Each row was made from one path, in order. Every step used is in the known rows, and no mark comes twice. Write each row's path.
Known rows:
R G: [-12 -10  -2  -4  -9  -8   8  -3   1 -11 -13 -10   6 -10 -22   2   3  22
  -7   5  11   2 -13  -5 -16   4   5  -6  -5  -1  -7 -14  29   9   4 -10
  11  -6]
G L U: [-18 -20   4 -23  10   2   5  -9  -4   7  10 -18   6  -9   9 -21 -27  -4
  -4  -7  19  12   6   4  -7  14  15  -3 -20   5 -28   4   9  -6   6  14
   5   4]
M S R: [  4  15 -20  -6 -14  -3  -7   6  11   2  27  -7  -4   3  -4   5  14   9
  16  -2 -30  -4  -6  -8   3 -10 -10  -6  -3  -1  14 -21   0 -19  11   8
  -8  -2]
G M: [-17 -13  12 -13   3   3 -12 -11   3  13  12   3   4 -12 -10  15 -17  -5
   3  24   4  -5   8 -12  -3   3  16  -2   3  -3  -5  11 -15   3   4  -6
  17  10]
L G: [ -3 -23   3 -12  16  22   0  -5  -8 -14  10 -18  -6 -17   1 -26  -6   1
  19 -11  -5  -6 -16  19  -6  13  -4   2  -9   4  -2   9  -3  -3  11  15
  -4   0]
K M G R: [  7   4   7  10   1  12 -14  -5 -12  -6   1  11  -8 -12   7  -8 -17  -3
  -9  15 -17   4   4  32  19   3  12  -2   1  21   3   9   4   1   2  -9
  -4   9]
K M S R G L: [ 16  23 -14 -14 -23  -5  15 -12   9   2  31   7   0  -7 -17  -2  13   8
 -12   5 -17  16  -3  12  -1  -3  20  -2 -14  16   7 -17  27  -5  -3  16
 -15 -20]
J M H: [ -1  -2   7  30   8 -18 -27   1 -18  -3 -13   5 -11  -3  18   7  -2  -4
   0   0  -7  -3 -21  -9  -1 -31 -12   0  16 -18 -11   9   8 -22   1 -11
  -3  -1]
B K M S R U L: [ 22  24  -1  -3 -23   3  20  -4 -20   5  16   0   5  18 -10   4  34  -8
 -27   4 -20  14   2   5  -7  -7  -6   6   0   6  34 -12 -10   2   2  -2
 -25 -11]
U L V: [ -4 -15  11  -6   3   1 -10 -25 -17  13  -9  -3  16 -12  -8 -23  11   3
  -7 -17  -5   2   1  -5 -23  21  -7  17  -8   1 -10 -11   8  15  -7   1
  15 -13]
R U L G M H: [-20 -10  27   2   3   9  -9 -25 -13  -7  -2  23  18   9  -9   1  12  16
 -21  -9  -2 -19  -3   0 -16  -7  -1   5 -10  -6  10 -10 -17   7 -10  13
  -4  -4]
J M S: [  5   5 -12  21  -8 -12 -26   2  -9   8  -6   0 -12 -11   4  12 -12  -3
   9  -1 -13  16 -16  -9   6 -16  -7   0  22 -13  -2   7  12 -21  11   1
  -9  -3]
D J M G: [ 13   0 -16  32 -12  -2 -31  20   0  19 -23  12 -20  16  18   0 -20   7
  27 -10   0   5  -3 -20   4  -7 -14   6  24  -7  -5  27 -13 -21  16 -29
  11  13]
V L U R: [-11 -12  13   9  20  -6  24   3  -1  11  10 -27  15 -10 -16   6  -7 -17
 -17 -13  11 -13   1   0   8   6  -1  25 -18   2  -5  22   5  12  10   0
  -6  -2]
G R S M J: [  5  17   7  -3   5   9  -5   9  -8 -31 -21   7   7  -6  -4  11   1  -8
  -1  16   8   0  23  12  21   4  22 -26   4  21   4   2  28  16 -34  -4
  -4  24]
H M S: [-24   1 -19   8 -11 -34 -13   7  -2  11   6  -6  -2  -1  14   9  -7   5
  -2  16 -15  18  12  -4 -11   2  -7  -1   9   2   1 -13  -6 -12  32  -3
   3  -8]
M H: [-16  -3  17   8  13 -17 -22  -4 -16 -18   6  -4  -4   0  19  -5  10   3
  -9   1 -18 -20 -17  10  -8 -20 -10  -7  -6  -7  -1 -10   5 -20   2 -11
  -5   6]
R S M H: [  7  16   9   2   6  -7 -17  12  -7 -30 -16   3   3  11  16  19  26  -6
  -7   5  11 -17  11  10  -1 -19  -1 -16 -10   1  -3  -5  13  -1 -32  -1
  -9  13]
B J M H: [-11  -6   5  37  19 -34 -14  -5  -4   0 -11  -1 -29   2  13  -3   3 -22
 -10  11   3  11 -19  -4  -7 -17 -14  -4  33 -25  -3   4   0   2   0 -12
  -7  -1]
S R: [ 11  -3 -12  -8  -1  10   8   9  17   1  18 -10  -2  11  -4  -2  20   3
  16   1  -6  -9  -3 -14  -2  -2  -5   7  -7   1   2  -5  -1  -9  -1  -4
  10   0]
E L G: [ -1 -13  25 -16  24  22   6  -3  -3 -21  12   1 -12 -23   9 -37 -12 -20
  24 -24   1  -1 -26  30  -2  19  -3  -5  -3  10  -5   6  -4   5  16  12
   2   8]
V L U R G M S: [-20  -2   6  11   1 -18  24  -1  -1  16  14 -15  23 -16 -35  28 -12  -4
 -22   1   4 -13   6 -10   5   1   8  15 -11  -2  -5   8   2  21  16   4
  -4  -6]
M J: [  2  12  14  -5  14 -10 -16   0   9 -29  13 -12   1  -8  -4 -14  10  -7
  14  -9 -27   9 -11   6   2  10   3   2   4   2  -5   1  22 -16   2  -2
  -8   0]
U R: [ -1   1   8  -1  10  12  13   4  17   6   1 -12   9  -1 -14  -3   4   7
   3   7   2  -7   5 -20  -7 -11 -14  14  -4 -20   5   4   1  -7   5  -6
   8 -17]
S R U: [  6  -2  -5  -4  -8  10  10   9  24   3   6   9   0  30  -7  15  31  15
  -1  -8   5 -13  -8 -17  -8  -5  -7   6  -5  -4  14  -7  -1  -4  -9   0
   7   1]
V L: [ -7 -14  17  -4  14 -11   8  -4  -9  -2  15 -21  -3 -15  -8   1  -4 -14
 -20  -3   8  -9 -19  12  14  11  10  23 -20  14   6  16  12   5  -6  -9
  -7  14]
U R S: [  7  11  14  -1  16  15   7  19  17   7 -19  -3  16   2 -18  19  15  10
  -2  10  16  -9  14 -13  -5 -21 -13  10 -13 -13   7  -2   8  -1 -12   1
  13 -12]
R S M G: [ 15  13   2   1   3   6 -24  20   3 -24 -24   1   1  11  14  18   9  -2
   7   5  13 -11  16   9   7  -7  -7  -6  -4   3  -7  -1  -3   0 -23   0
  -2  17]
E L: [ -5  -4  26 -12  18   6   0  -3   2 -14   3   4 -12 -15  11 -21  -9 -21
  11 -14   6   5 -20  19  -1  12   0  -6   2   5  -4   2   5  -1  10  -5
   9  13]
G L U R: [-15 -14   6 -18  12   8  18  -5   7  14  10 -18  14  -5  -2 -18 -25   1
  -4  -4  19   8  14 -10 -11   5   6   4 -19  -7 -25   3   4  -5   7  15
   7 -11]
B J: [-15 -12   3   4  20 -17   0  -7  10   0  -1 -15 -26  -2   0 -12   5 -21
  -8  11  11  15  -8   4  -9  12  -4  -2  17 -10   3  -1  -1  14   4 -10
   0   5]
L G M S R U: [ -6  -9  -4 -11  -6  17   0  -5   6   5  28  11   3  -3 -15  11  -1  11
  17   0 -17 -16  -4   0  -3   1   1  -7   0   0  12  -1 -29   1  10  28
  -6   0]
D J M S: [  8  10 -23  22 -22  -9 -22  12   0  22 -12  11 -19  11   7   5 -10   4
  22 -12  -8  13  -4 -19   3  -7  -5  -4  25  -3   5  22   7 -21  15 -21
   0   6]
G R U L V: [-19 -12  15   0  -3  11   0 -18 -19   6 -27  23  12  -2 -14   2  -2  13
 -29  -2  10  -5   8   1  -4  16   9 -10   1  12  13  -9  16  28 -20  -4
  13  10]
Z D J M S R: [ 28  18 -39  16 -12 -14  11  13  15  24 -10  11  -9  18  18   3   3   6
  29 -16  -1   3  -2  -4  39   1  -5   1  30  -6  -1   7  -3 -10   0  -5
  -7  -5]
Z B J: [ -2 -10 -14 -13  21   5  16  -3  20   8  -9 -18 -19  -4  19   6   0 -25
  -7 -12   2  22 -13  14   7   8   2 -23  17 -15   4   7   4   7  -3 -10
   3 -10]
U R S M: [ 16  18   5  -2   8  14  14  17  19  -7 -15  -2  14  11 -12  16  20   0
   1   9  21 -11  24 -18  -4 -17 -11   6  -6 -15   4   4   6   4 -23   2
   2 -12]
B Z D J M: [ 13  -4 -23  10   4 -25  19   5   7  16 -50   3 -17   6  27   2   7 -16
  -3   0  21  16 -13   0  19   5   1  -1  19  -7   2  13  -6  -4 -10  -9
  -2   3]
Z B K: [ 14  -5 -14 -26   5  19  22  11  -6   5  -7 -28  -6   0  20  12   2 -17
  -5 -12  -8  17 -10  10   4   1  -6 -21   7  -9  11   9  -6  -6   4 -17
  -3  -5]

Write each row's path:
[-25  -5  21   0   7 -12 -22 -13 -10   1  16  12   3  -6   3  17  -8  -2
  -7  23 -11 -23   1  -8  -5 -18   6 -11   3 -10  -5   0 -19  -7   2  -9
   8  10]  G M H
[ -6 -10  -4  38  14 -15 -16   3  -4   5 -24   2 -30  -5  10  -1 -25 -17
   0  21   7  16  -8  -1  11  -5 -12  -4  41 -14  -3   6 -12  13   5 -13
   4  12]  B J M G R
[  2 -11  12  -5  16  12  21   0 -21 -23   6 -13   2 -22  -9  -1 -10 -15
 -12   0  16 -19  -2  29  27  15  20   2 -21  30  11  19   9  28 -28  10
 -17  23]  V L G R S M
[ 18  25 -17  -2 -23  -6  10  -6  10   1  24   7  -1  -5 -17   5  24   7
  -7   3 -25  11  -6  12  -1  -5  12  -1  -3  14  11 -12  26  -2   5   7
 -14 -19]  K M S R G
[  5   2 -10   7  -9   9 -14   2  -9 -30  -6  -3 -10   4  20  -8 -21  -6
  12  11  -2 -13  15   4  19   4  -2 -13  14   0  -6   4 -16   5  -9 -11
 -10  20]  S M G R
[ 20  29  10   0  12   7  11  18  24 -19 -10  -3  17   9 -15  14  25  -3
   8   5   6  -7  23 -16  -2 -15 -10   7  -2 -14   3   1  12   2 -24   5
  -5 -15]  U R S M J
[ 17  11 -22  20 -15  -8 -15  10   2  13   3   3  -9   2   0  15   1   1
  20  -1 -17  10 -14 -22   8 -23 -11   3  18 -12   1   1   5 -21   8   4
  -6  -7]  J M S R
[ 17  26  -3   0 -20   4   4 -18   6   6  22  16   5   9 -14   3  32   2
 -18  -6 -26  10   1  12   2  -8   9  10  -8  12  21 -13  15  -4  -6  13
 -20 -18]  K M S R U L
[ 16  25  -7  -1 -18  -1   4  -6  13   6  24  16  -6   9  -9  12  29   2
 -13  -5 -24   8  -5  15   2  -6   8   2  -1  11  21  -4  16  -7  -1   9
 -19 -13]  K M S R U
[  2  -1  -4  11 -15   6 -13  -9 -14 -20 -18  16   2  13  13  -4  -7   4
  -4  -5   0 -15  17  -1   2  14  -9  -7  15  -1  -3  -5 -14  22 -21  -4
  -5   9]  S M G R U L V
[ 13  11   2 -10   2   5  -9  13   2 -22 -21  -3   3   7   6  18  18  -8
   0   4  23  -3  16   6   2  -1   5 -10  -8   6  -4   4  15   6 -30   1
  -3  13]  R S M
[ -2 -11   4  -8   7   2  17  -5  -5   3  46 -10   4 -20 -20   7  -7  -8
   3   0 -13 -23 -13   7  18   6  12  17 -17  16  14  11 -19  11   0  19
 -13   8]  V L G M S R
[  1  18 -11  -2 -21   1  -6  -4   8   5  15   9   9  18 -12  11  27  19
  -2 -10 -24  -5  -3 -14  -3 -13 -11   3  -5  -3  23 -29  -2 -10   0  12
 -10  -8]  M S R U L
[-20 -19 -10   5   1 -31 -16  10  -2  19  -3   0  -1   0  30  -8 -30  12
   0  12   1   9  15  -6 -21  16 -12  11   0   2 -24 -10 -27  -4  24   1
  23  -6]  H M G L V
[ 10  18 -17  -7 -22  -6  17 -10   8   7  27   3   5  -5 -13  -1  10   5
 -11  -2 -16  16   3  13  -4   1  21  -4 -12  16  -2 -11  26  -1   8  19
 -14 -20]  K M S R G L U
[-22 -17  -4 -15  -7  -9  18  -7  -2  -4  -8 -14  14 -12 -16  -7 -19  20
 -12   0  25  12  -1  -4 -18  12  18 -10 -19   3 -29 -14  29  10   7   8
  12  -8]  R G L U
[ 16  17   6  -4   8  13   7  19  19  -6 -11   0  13  11  -2  10  -1  10
   3  12  19 -13  27 -16   1 -19 -12   8 -12 -14  -4  -5  -9  -1 -24   9
   3  -9]  U R S M G L
[ -4 -17  11 -10  12  26   0 -26 -19 -12   4 -14  16 -17  -9 -40   3   4
   6 -13  -6   0  -3   9  -6  10  -2  16 -20   7  -1  -8  -5   3   1  13
  -1  -9]  U L G
[  8  -4 -18  -4   6 -22  23   2  10  10 -40  -4 -14   6  25  -5  12 -14
  -6   0  19   9 -11   8  17  14   2  -4   8  -2   7   4  -8  -1 -10 -10
  -1   6]  B Z D J
[-11 -18  16 -12   8  26  -2 -32 -18  -2  12  -4  20 -20 -17 -26  -7   1
   6   2  -6  -5   8  -2  -5   8   8  12 -15   5  -5  -4 -21  10   0  15
   6  -6]  U L G M
[ 15  10   3 -11   2   5 -18  16   2 -21 -17   1   2  10  18  10  -4   0
   3   8  20  -5  18   8   7  -6   1  -8 -14   5 -12  -4  -2  -2 -30   8
  -1  16]  R S M G L
[-15 -10  21  -3  20   6   2   1   1  -5  -2  -3  -3 -12  14 -18 -14 -29
  13 -27   9   6 -10  22  -4  19   0 -10   3   4 -22   9   4   5  27   0
   9  13]  E L U
[ -6 -12   7 -11   7   3 -25   3  -1  -5   6  -6  -7  -4  20 -21 -37  14
   8   5  -3  -3  -4   6   7  -2  -6   6 -14  -1 -14  -9 -20 -19   6   4
   6  11]  M G L
[  3   7  16  13  -3  16 -12 -17 -14  -4  -9  24   3  -2   0  -7  -8   7
 -25   9 -12   5   8  28  14   0  11   6  -3  18  10  -1   2   9  -7  -4
  -5   4]  K M G R U L
[  1   2  -7   8 -11   7 -12   2  -6 -30 -13  10 -10  15  18   3 -14   2
   1   5   5 -16  14   3  14   4  -4 -14  16  -3   2   3 -15   9 -14 -10
 -11  19]  S M G R U
[ 10   4 -20  -2   2  -9  13   4  12  14 -13   1  -6  11  19 -13   0   4
  16 -14  11  -1   1  14  31  20   3   0  15   1  -3  11   0   0  -2 -15
  -1   3]  Z D J
[ 22  19 -11 -17 -25  -6  32   3 -16   1  24  -9   0   2 -13  -1  15  -2
 -19  16 -12  21  -3   5  -8  -5   7  -6  -5   8  18 -17   4   3   6   2
 -20 -12]  B K M S R G L
[  4   4  -7  31  -8 -13 -23  11  -9  14 -15  15 -19  18  18   2  -1   3
  13 -11  -3  -1  -8 -18  -3 -18  -8  -3  20  -7  -2  24   1 -23   7 -31
   4   9]  D J M H
[-16  -8  -3  13   3   2  20   7  11   7 -15 -19  23  -2 -23   6  -1  10
  -2  -7  13  -3  13 -16 -21   0  -9   3  -2 -18 -22   0  12  10  26   2
  12 -19]  L U R G
[ -8 -15  29 -19  21  20   6 -10  -1 -11  18  11  -6 -26   3 -22 -22 -22
  24  -9   2  -5 -15  22  -1  17   7  -8   2   7  -6  11 -20  11  15  13
   9  11]  E L G M
[-17   6 -26  11 -19 -31  -2  14  14  14  11   7   3  22   8  23  14  14
  -5  11 -13   8  13 -18 -15  -5 -12   3   7  -1  11 -21 -14 -12  24   2
   4 -11]  H M S R U
[  3  -5   3  -6  -7  23  14  -9  13   6  14  16  18  21 -21   6  24  15
   1  -4   1 -17   3 -21  -9  -3  -2  13 -12   0  12 -11 -24   9 -11  14
   9  -6]  S R U L G M
[ 10  -1 -15  18 -13  -1 -15  12   2  23 -18   8 -19  14   9   1  -7   0
  19 -11  10  11  -3 -23  -1  -1  -1   3  21  -3  -2  33   6 -16   8 -28
  12   9]  D J M
[-25 -12 -11  22  -1 -17 -17  15 -10   6 -14   1  -1   0  24   2 -32  10
   0  31  -6   4  24  -1   2   4  -8  -2  11   8  -8  -8 -26  -2  28 -16
  19  11]  H M G R
[-10  -4  22 -17  13  14   0 -10  -3 -10  25  12  -6 -28   2 -18 -23 -20
  27  -9 -10  -3 -15  23   2  13   5 -15   5   6   0   1 -20   7  20  19
   0  10]  E L G M S
[  1  -3 -15  -7 -18   0  20   4  20   5  14   4  13   6 -31  21  14  19
  10  21   5 -13   2 -31 -11  -4   7  -1  -3  -3  -4 -14  -2  12  -2  -4
  23  -6]  S R G M
[-10  -6  10 -18  15  10  14   5   8  15  -2 -13  19  -4  -2  -4 -17   1
  -7  -1  28   6  20  -6  -9  -1   7   2 -26  -3 -23   2   9  -3  -4  20
  11  -6]  G L U R S
[ 19   4   8 -10  -3   4   8   4 -24  -1  14 -12 -10   2  13 -15  -8 -13
 -16  16  -8  16  -1  19   0   1  -1   5  -3   7   8   4 -20  -5   9  -9
 -13   3]  B K M G L
[-11 -19  -2 -23  -9 -18  15  -9  -1   3  -6  -1   8 -16 -18  -8 -10  24
 -14  -3  21   7 -11  -7 -29  21  11  -7 -13   1 -22 -18  33  20  -9   9
  20 -14]  R G L V
[-16 -15  22  -7   1  19  -2 -25  -6   1  -4  17  18   5 -17  -1   7  14
 -16  -7   8  -9   1  -5 -13   6   4  10  -9  -3  11  -3 -16  14 -10  15
   3  -4]  R U L G M
[ 14  18 -23  26 -32  -2 -13   8   5  28 -12  26  -5  32  -2  12  11  15
  13 -20  -5   8   2 -34   0 -14 -10   6  19  -4  15   7  -2 -15   4 -15
   1  -3]  D J M S R U L
